What can hang from each mark
C: S
L: A B F
R: B E T
T: P R
S: C F
B: E L
E: B R
P: G T
F: L S

Every row comes from one small tree of marks. The marks that hang from a mark follow it in brackets, in alphabetical order. Every link used is in the known rows. Which tree was each row made from?
In the rows, zero is written as 128.
Known rows
T{P{G} R}: [ 55 155 133 131 126  96 113 108 161 172 120 127 166 115  63  84  95 103
 129  88  83  88 186 141]
E{R{T{P{G}}}}: [ 77 138 126 137 142  87 123  86 128 142 134 149 142 115  78  84  74 119
 127 146  82  85 154 165]
B{E}: [105 149 106 110 108 122  94 137 152 110 130 136 156  98 102  77 108 108
 105  63 154  97 127 126]
B{E{R} L}: [100 139 136 130  94 134  97 144 170 145 132 115 128 101 120  89 106 128
 110 101 154  97 124 119]
C{S{F}}: [ 63 163 127 107 123  91 113 147  95 102 114 132 178 126 108 107  64 127
 103  75 124 129 144 119]
P{G T{R{E{B{L{F{S}}}}}}}: [ 66 112 151 142 150 115 134 143 142 192 122 106 156 104  35 108 104 184
 141 140 171 119 115 159]
E{B{L{A F{S}}} R{T}}: [ 76 101 161 158 159  92 141 125 121  59 121 126 110 150 134 128  91 162
 126 165 120 133 122 154]
L{A B{E{R{T{P}}}} F{S}}: [120  81 153 120 144  70 151 125 164  59 128 127 140 119 130 112 159 121
 129  97  62 146 146 158]
B{E{R} L{A F{S{C}}}}: [ 88 114 144 124 116 130  94 159 143 129 154  95 139 117 120 151 137 146
 115  98 119 127 148 119]
B{E L{A F{S}}}: [102 132 151 125 109 120  93 154 165 106 135 104 156 112 104 140 147 136
 122  75 149 133 129 116]
L{A B{E{R{T}}} F{S}}: [122  70 142 126 175  76 149 131 145  49 147 124 139 119 118 118 140 134
 106 111  99 151 131 150]
R{T}: [ 96 146  93 124 138  98 109 101 125  92 123 159 141 109  95  79  60 110
 107 114 135  79 116 138]
R{B{E} T{P}}: [120 120  99  93  75  90 116 138 171 134 111 150 132 114 107  61 115 125
 128  97 121  80  77 148]
S{C F{L{B{E}}}}: [ 97 124 133  96  97 177  86 186 138 121 105 100 133  74  91 141 111 110
 141  69 163  99 136  77]
E{B{L{F{S}}} R}: [ 54 119 164 151 110 125 117 148 108  84 112 116 123 151 144 108  79 153
 136 128 150 152 139 162]
B{E{R} L{F}}: [100 131 163 124  88 140 121 156 154 119 130 119 129  99 118 108 109 118
 127  96 141 103 130 155]
R{B{E L{A F}} T{P{G}}}: [115 116 180 105  97 113 141 158 169 150 131 121 135 108  68 137 142 136
 158 125 113  83  89 153]
E{B{L{A F}} R{T{P{G}}}}: [ 71 125 207 151 149 112 168 122 127  89 117 127 116 130 104 135  98 134
 161 167  79  95 148 177]
L{A B{E} F{S{C}}}: [103 103 143  93 141 131 112 167 123  61 150 104 163 113 118 143 147 114
 118  46 118 151 154 118]
S{C F{L{A B}}}: [ 57 142 137 108 149 147 107 157 118  92 118  97 140  95 111 184  94 109
 129  81 119  99 157  67]
B{E{R{T}} L{A F{S}}}: [116  97 142 143 138  90 118 131 165 108 142 119 126 114 101 127 134 154
 113 137 124 121 114 137]
C{S{F{L{A}}}}: [ 59 169 125 131 147  72  99 142 122 114 110 106 169 119 103 157 103 133
 107  87 118 126 140  79]
L{A}: [ 66 167 111 123 160  93 116 109 132  80 142 133 165 118 123 119  89 107
  93  77 108  97 150 116]
R{E{B{L}} T{P{G}}}: [108 138 153 112 104 129 129 135 141 175 107 134 127 105  75  91  98 134
 159 145 140  59 108 137]

Write each row's tree
[ 74 117 137  99 121 141 101 155  85  68 135 120 157 126 122 126  86 106
 130  59 128 152 161 139]	L{B F{S{C}}}
[ 65 134 141 100 115  81 143 148 194 252 143  99 154 119  78 130 135 142
 125 108  79  62 122 108]	T{P{G} R{B{L{A}} E}}
[ 74 127 165 115 139 107 174 161 162 128 118 113 132 117 116 131 119 125
 123 102 103  75 135 135]	T{R{E{B{L{A F}}}}}
[ 73 124 146 130  99  99 122 124 144 192 128 130 118 131  92  99  73 149
 142 169 112  85 100 152]	E{R{B{L} T{P{G}}}}
[100 130 143 111 104 147  81 168 144 120 144 100 149 108 102 154 141 134
 125  72 143 121 138 105]	B{E L{A F{S{C}}}}
[ 77 150 132 134 161 105 103 124 148  78 122 106 147 108 128 145 116  96
 115  77 129 119 142  84]	F{L{A B}}
[ 43 111 137 117 115 108 110 161 109 140 158 100 131 153 144 161  94 163
 115 121 107 132 120 133]	E{R{B{L{A F{S{C}}}}}}
[ 62 121 148 113 162  88 171 146 161 219 156 104 163  93  42 150 112 170
 121 132 122  76  89 148]	P{G T{R{B{L{A F}} E}}}
[ 64 130 113 130 182  98 151 118 138 176 131 129 163  93  42  74  85 160
 111 129 146  82 121 154]	P{G T{R{E{B}}}}
[ 95 113 139 120  80 150  80 168 134 146 140 104 132 113 111 121 116 142
 127  97 146 127 141 134]	B{E{R} L{F{S{C}}}}
[114 120 189 134 128 111 144 127 171 139 138 121 131  96  72 135 141 125
 148 139  83  83 142 158]	B{E{R{T{P{G}}}} L{A F}}
[ 93  99 112 134 150 109  71 146 155 124 145  81 137 113 123 142 159 137
 104  89 127 148 146  72]	F{L{A B{E{R}}} S{C}}
[125 109 134 138 142  82 123 116 198 101 109 116 117  94 125 115 163 105
 128 110  82 101 128 107]	F{L{A B{E{R{T{P}}}}}}
[118  94 189 118 166  96 177 127 150  79 143 126 144  99  87 124 146 104
 141 114  60 114 157 174]	L{A B{E{R{T{P{G}}}}} F}
[ 56 137 128 123  95 110 112 145 136 156 136 118 122 138 146 101  63 146
 109 124 141 104  97 133]	E{R{B{L}}}
[ 92 114 158 126 156  77 126 168 148 102 120  86 153 110 126 148 146 135
 102  86 110 156 140  82]	C{S{F{L{A B{E{R}}}}}}
[122  92 183 114 130 116 162 134 141  97 131 135 138  96  79  94 125 100
 152 113  88 114 149 188]	L{B{E{R{T{P{G}}}}} F}
[115 129 161 140 135 102 121 114 187 164 139 117 131  97  75 117 138 134
 130 144  96  76 135 123]	B{E{R{T{P{G}}}} L{A}}
[101 132 187 110 133 117 169 142 137 131 119 130 133 107  80 140 122 127
 164 139 100  65 122 157]	R{E{B{L{A F}}} T{P{G}}}
[ 53 137 188 144 144 122 160 143 118  54 123 117 119 137 158 138  87 130
 127 124 110 115 146 157]	E{B{L{A F}} R}
[ 69 135 140 138 158 124 138 132 159 204 121 114 146  89  44  91  88 169
 128 141 171  76 109 133]	P{G T{R{E{B{L}}}}}
[ 81 120 119  86  68 108 109 175 129 185 137 116 151 131 114 123 103 154
 128  95 161 115  77 141]	R{B{L{F{S}}} E}
[ 50 129 162 120 122  99 153 150 130 115 146 114 129 141 152 150  88 139
 116 120 102 110 110 154]	E{R{B{L{A F}}}}
